Every row comes from one small tree of marks. Brackets hold a mark, then the marks that hang from it, in alphabetical order. Every link used is in the known rows. Which tree was each row made from?
Known rows
[nago gaku sute]: [-0.669 -1.160 -2.124  0.206  0.577 -3.392  2.224  0.417  1.833  3.725
 -0.180 -3.682  1.048 -1.125  2.834 -5.086 -4.009 -2.277 -0.452 -2.746
 -1.916  0.260 -4.661]
[sute [fese kozogu] [kovas [gaku takil]]]: [-2.246 -0.222  0.468 -0.693  0.912 -0.571  2.753  0.321  2.254  0.657
  3.053 -1.953  0.518  4.455  0.273 -0.795 -1.818 -3.538  0.264  0.002
 -0.161  2.683 -3.907]
[kozogu [fese sute]]: [-0.258  1.305 -1.350 -1.047  3.721 -2.791  4.308 -0.288  1.494  1.735
  1.858  0.148  0.523 -2.354  2.350 -4.059 -2.294 -0.465  0.083 -0.202
 -3.317  1.601 -3.382]
[gaku [fese sute]]: [-0.935  0.576 -2.440 -1.500  2.913 -1.793  0.580 -0.208  1.790  1.565
  1.449 -1.225  1.915 -1.257  1.992 -2.361 -2.368 -1.314  0.244 -0.670
 -3.785  1.227 -2.503]
[takil [gaku fese kovas]]: [-0.779  0.122 -0.674 -0.412 -0.480 -2.914 -0.480  0.941  0.903  3.109
  0.697 -2.600  0.681 -3.596  4.423  1.280 -2.788 -2.464  0.165 -4.760
 -3.729  0.803 -1.973]
[takil [gaku [kovas sute] nago]]: [ 0.478 -2.229  0.492 -0.488 -1.283 -2.483 -1.168  1.268  1.096  4.098
 -0.056 -1.861  0.298 -4.806  4.186  4.346 -4.590 -1.554  0.081 -3.095
 -2.446  0.712 -1.760]
[nago [gaku kovas takil] [sute [fese kozogu]]]: [-0.971 -0.093  1.211 -0.473 -1.329 -1.296 -2.495  0.981  1.830  3.039
 -0.527 -2.507  0.656  2.489  3.050 -0.435 -2.152 -2.556 -0.044 -1.560
 -0.240  1.995 -2.736]
[gaku fese [kovas sute] nago takil]: [ 1.820 -0.139  0.426 -2.766 -2.826 -2.352 -3.869  1.084  2.545  1.228
 -0.475 -0.572  1.584 -1.113  0.577  2.472 -5.731 -0.579  1.307 -3.461
 -6.463  1.898  1.200]
[sezile [kozogu fese]]: [ 0.522  1.352  1.554 -1.224  0.480 -4.889  5.901  1.305  1.465  2.247
  2.154  1.066 -0.806 -0.893  1.877 -4.043 -2.582 -1.432 -0.462 -2.847
 -3.054  0.157 -3.746]
[nago gaku]: [-1.194 -0.822 -1.612  0.115  1.854 -3.254  4.684  0.610  1.371  4.590
  0.375 -3.844  0.177 -0.066  3.013 -3.397 -3.987 -0.899 -0.141 -3.103
 -1.203 -0.069 -4.587]
[gaku kovas nago]: [ 0.044 -0.955  0.636 -1.750  1.921 -4.245  1.846  1.452  1.212  4.760
  1.266 -1.333 -0.208 -1.594  3.674  3.203 -4.914 -1.137  0.149 -5.235
 -2.572  0.610 -1.255]
[kovas [gaku nago takil] [sute [fese kozogu]]]: [-0.326 -0.561  1.299 -1.208 -1.770 -0.839 -1.936  1.279  2.543  1.134
  2.516 -2.173  0.660  2.185  0.714  2.215 -3.764 -1.725  0.646 -0.740
  0.233  2.763 -1.649]
[sezile kozogu [sute fese [kovas [gaku nago takil]]]]: [-1.063  1.770  1.494 -1.937  0.176 -0.664  2.455 -0.509  2.876 -0.221
  1.850 -1.332  0.364  3.397 -1.151  1.140 -5.366 -2.669  0.012  1.602
 -1.688  1.343 -0.627]
[nago sute]: [ 0.046 -0.997 -2.058 -0.691  0.166 -3.237  1.829  0.464  1.484  2.623
  1.064 -1.094  0.975 -1.433  1.505 -5.416 -2.941 -3.268 -0.438 -3.736
 -2.415  0.573 -4.432]
[fese kozogu [sute [kovas [gaku nago takil]]]]: [-2.191 -1.208  1.350 -0.866  3.190 -1.985  3.281  0.612  3.075 -0.519
  3.432 -2.097  1.108  1.317  1.075  2.411 -2.775 -2.131  0.584  2.316
 -1.939  2.394 -1.698]
[kovas [gaku fese takil] sute]: [ 0.456  0.054 -1.501 -1.531 -2.226 -2.261 -0.452  0.147  2.361 -0.148
  1.461 -4.293  1.759 -0.453 -0.980 -3.053 -4.552 -2.500  1.019 -3.494
 -5.303  2.046 -2.682]
[kozogu [fese [sute [kovas gaku]]]]: [-1.454  0.605 -1.342 -0.863  5.169 -2.733  6.887 -1.212  2.054  0.847
  3.622 -2.308  0.860 -2.003  1.911 -2.253 -3.231 -2.223  0.143  1.398
 -4.142  2.323 -4.160]
[sezile kozogu sute]: [-0.356  1.306  0.978 -1.402 -1.274 -1.849  5.166  0.275  0.989  2.430
  1.164 -0.248 -0.280 -0.136  1.018 -3.204 -2.290 -1.701 -0.348 -2.161
 -1.227 -1.444 -2.745]
[nago [gaku fese takil]]: [-0.590  0.944 -1.798 -0.542 -0.615 -2.853  0.850  0.600  2.593  1.278
 -0.700 -3.295  1.403  1.360  0.736 -4.456 -4.540 -0.613  0.723 -2.805
 -4.315  1.131 -1.874]
[kozogu [fese [sute kovas]]]: [-0.654  0.592 -1.492 -1.131  4.260 -1.704  5.435 -0.868  2.067  0.956
  1.795  1.395  1.014 -1.440  1.626 -3.500 -2.370 -1.039  0.204  2.461
 -4.488  1.839 -3.367]
[takil [gaku nago]]: [-0.846 -1.126 -0.798  0.470  0.870 -3.647  1.708  1.566  1.600  2.990
  1.045 -1.457  0.038 -3.092  3.617  0.136 -4.172 -1.598 -0.275 -2.736
 -0.889  0.602 -2.463]
[kovas [sute fese]]: [ 0.358 -0.737 -2.106 -1.435 -0.103  0.008 -0.895 -0.242  1.165  3.712
  0.237 -0.309  0.726  0.605  1.000 -2.481 -3.150 -1.790 -0.136 -1.117
 -0.876  1.335 -4.528]

Which tree is each row?
[ 0.522 -0.525  1.371 -2.026 -3.735 -0.993 -1.593  1.450  1.261  3.014
  1.354 -0.934  1.311 -1.459  3.761  3.009 -1.369 -1.081  1.020 -3.597
 -3.337  0.907 -0.952]
[gaku [fese kozogu] [kovas sute]]
[-1.206  2.060  1.107 -1.582 -3.284 -0.396  1.978  0.593  3.599 -2.056
  2.956 -1.650  2.051  1.401  0.595  2.107 -3.909 -0.912  1.830  0.076
 -3.402  1.967  2.792]
[sezile [sute [kovas [gaku [fese kozogu] nago takil]]]]
[-2.173 -0.628 -0.019 -0.050  1.116 -0.483 -0.392  0.986  2.956 -0.023
  2.144  0.569  2.321 -2.264  4.450  4.002 -1.515 -0.999  0.506  3.866
 -2.382  1.755  0.278]
[takil [gaku [fese kozogu [sute kovas]] nago]]
[-2.169 -1.528 -0.016 -0.755  3.065 -0.431  4.334  0.186  1.703  1.714
  2.381  0.537  1.182  0.706  2.589 -0.439  0.129 -1.796  0.048  2.567
 -1.135  0.894 -3.916]
[fese kozogu [sute kovas]]
[-1.349  2.117 -0.075 -1.022 -1.850  1.577  1.387  0.196  1.015  2.630
  1.710  0.365  0.374  2.098  2.562 -1.283 -0.569 -0.820  0.413 -0.397
  2.302  0.646 -1.545]
[sezile [sute [fese kozogu]]]
[-0.223 -0.749 -0.101 -1.105 -1.912  0.712 -0.983  0.748  1.222  3.400
  1.253  0.577  0.634  1.434  2.225 -0.693 -0.891 -1.503  0.123 -0.391
  1.150  1.343 -3.815]
[kovas [sute [fese kozogu]]]
[-1.306  0.232  1.307 -0.742 -1.030 -2.542  0.997  1.763  1.471  4.329
  1.096 -3.594  0.810 -0.190  5.778  2.781 -2.255 -0.449  0.756 -3.949
 -1.986  0.500 -0.977]
[nago [gaku [fese kozogu] kovas]]
[-1.732 -0.525 -0.161 -0.867  0.954  0.408  2.385  0.513  1.717  2.833
  2.204  1.389  0.561  3.343  2.405 -0.581 -0.792 -2.124 -0.042  0.784
  0.580  1.427 -3.704]
[sute [fese kozogu] kovas]
[ 0.174  2.677  1.300 -1.563 -1.356 -1.464  7.452 -0.432  1.934  0.568
  1.625  2.361 -0.012 -0.518  0.841 -3.619 -2.671 -0.863  0.141  0.925
 -4.064 -0.158 -1.616]
[sezile [kozogu fese] [sute kovas]]
[-2.607 -1.215  0.607 -0.548  2.969 -1.219  4.620 -0.128  2.296 -0.454
  3.222 -2.857  1.027  1.758  0.499 -0.897 -0.953 -3.184  0.368  1.893
 -1.926  1.986 -4.161]
[fese kozogu [sute [kovas [gaku takil]]]]
[-1.424 -0.516 -0.507 -0.770 -1.495 -1.965  1.809  0.715  2.829  0.136
  3.955 -2.686  2.431 -0.353  2.566 -1.006 -1.981 -4.100  0.466 -1.603
 -3.445  1.914 -2.385]
[nago [sute [kovas [gaku [fese kozogu]]]]]
[-0.725 -0.560  0.210 -0.600  1.005 -3.712  2.675  0.616  1.322  3.830
 -0.989 -4.279 -0.181  0.806  2.039 -1.496 -4.383 -1.306  0.289 -4.367
 -3.118  0.674 -3.315]
[nago [gaku kovas takil]]
[-1.070 -1.786 -2.298  0.104  1.012 -2.332  3.593 -0.305  2.428  2.962
 -0.212 -2.572  1.534 -0.233  2.242 -4.611 -4.211 -2.730 -0.369 -0.134
 -3.150  0.572 -4.661]
[nago gaku [sute kovas]]
[-1.470 -1.361 -0.021  0.444 -1.036 -0.218 -2.103  1.168  2.729  1.463
  1.489  1.310  1.475 -0.505  3.913  1.675 -2.153 -3.144 -0.476  2.497
  0.643  2.205 -1.785]
[takil [gaku [nago [sute [fese kozogu] kovas]]]]
[-1.141  0.135  0.573 -1.721  0.874 -0.581 -0.631  0.853  3.765 -1.638
  1.561  1.629  2.507  1.615  0.903  1.663 -2.240 -0.470  1.165  3.265
 -4.223  2.435  1.182]
[gaku [fese kozogu [sute kovas]] nago takil]
[-1.183  0.102 -0.212  0.149 -1.600 -0.895 -1.620  0.916  2.488  1.771
 -0.248 -1.850  1.078  3.302  1.572 -4.145 -2.001 -2.287 -0.099  0.026
  0.318  1.990 -3.344]
[nago [gaku takil] [sute [fese kozogu]]]
[-1.117 -0.150  0.010 -0.870 -2.505 -2.015  0.834  0.786  3.367 -1.916
  2.991 -2.296  2.484  1.196  0.176 -2.778 -2.233 -4.225  0.799 -1.258
 -4.583  2.449 -1.969]
[nago [sute [kovas [gaku [fese kozogu] takil]]]]
[-0.314 -1.501 -1.306  0.550 -0.463 -3.676 -0.400  1.351  2.057  2.132
  0.724 -1.411  0.923 -4.106  3.361 -1.748 -4.246 -2.900 -0.554 -2.417
 -1.735  0.885 -2.515]
[takil [gaku [nago sute]]]
[ 0.258 -0.143  1.319 -1.517 -3.852 -2.252 -1.680  1.829  3.217 -0.588
  2.734 -2.731  1.751  0.016  0.906  2.007 -4.109 -1.133  1.470 -2.394
 -3.378  2.288  0.569]
[kovas [gaku [fese kozogu] nago takil] sute]
[-0.623 -0.816 -2.750 -1.126  1.463 -0.406  0.199 -0.695  2.078  2.282
  0.632  0.768  1.564  1.479  0.970 -4.155 -3.108 -3.887 -0.605  0.361
 -2.204  1.855 -4.465]
[nago [sute fese kovas]]
[-1.570 -0.567 -0.400  0.092 -1.055  0.055 -0.265  0.242  3.057  0.951
 -0.319 -0.738  1.593  4.235  0.974 -3.586 -2.153 -2.671 -0.012  2.558
 -0.820  2.202 -3.425]
[nago [gaku takil] [sute [fese kozogu] kovas]]
[-0.457  0.790 -0.587 -2.214  2.083 -2.003 -1.503 -0.164  1.756  0.806
  0.176 -1.512  1.556 -0.455  0.918 -0.497 -2.754 -1.735  0.694 -1.862
 -5.709  2.015 -1.223]
[gaku [fese sute] kovas takil]
[-0.180 -0.935  1.269 -0.397 -4.558 -0.776 -2.610  1.619  1.036  2.615
  0.920 -1.584  1.192 -3.776  4.901  3.530 -0.686 -1.862  0.711 -2.652
 -2.598  0.937 -1.392]
[takil [gaku [fese kozogu] [kovas sute]]]
[-1.432  1.305  1.139 -1.823  1.133 -0.707  3.511 -0.446  2.350  1.850
  2.834 -1.680  0.320  1.781  1.309  2.854 -5.146 -2.478 -0.331  1.396
 -0.458  0.568 -1.115]
[sezile kozogu [sute fese [kovas [gaku nago]]]]
[ 0.422 -1.514  0.130 -0.921 -1.317 -2.270  0.567  0.192  1.440  3.615
 -1.815 -3.994  0.454 -0.191  1.346 -1.084 -4.612 -1.018  0.510 -2.883
 -3.859  0.696 -3.486]
[nago [gaku [kovas sute] takil]]
[-0.924 -0.832  1.651 -0.025 -1.290 -1.504 -4.278  2.022  1.527  3.506
  1.264 -0.444  0.589 -2.195  5.872  4.921 -2.121 -3.007 -0.459 -1.704
  1.111  1.882 -1.007]
[takil [gaku kovas [nago [sute [fese kozogu]]]]]
[-0.021  0.749  0.106 -2.553  2.295 -2.690 -2.838  0.538  2.480  0.738
  0.232 -0.945  1.713 -0.880  1.557  2.880 -4.589 -0.709  0.870 -1.429
 -5.871  2.133  1.243]
[gaku [fese sute] kovas nago takil]
[ 0.067 -0.043  2.184 -1.732 -1.556 -1.810 -4.408  1.799  2.302  1.894
  0.712  0.739  0.713  1.732  2.301  2.461 -2.881 -2.511  0.198 -2.243
 -0.954  2.587 -0.094]
[gaku kovas [nago [sute [fese kozogu]]] takil]
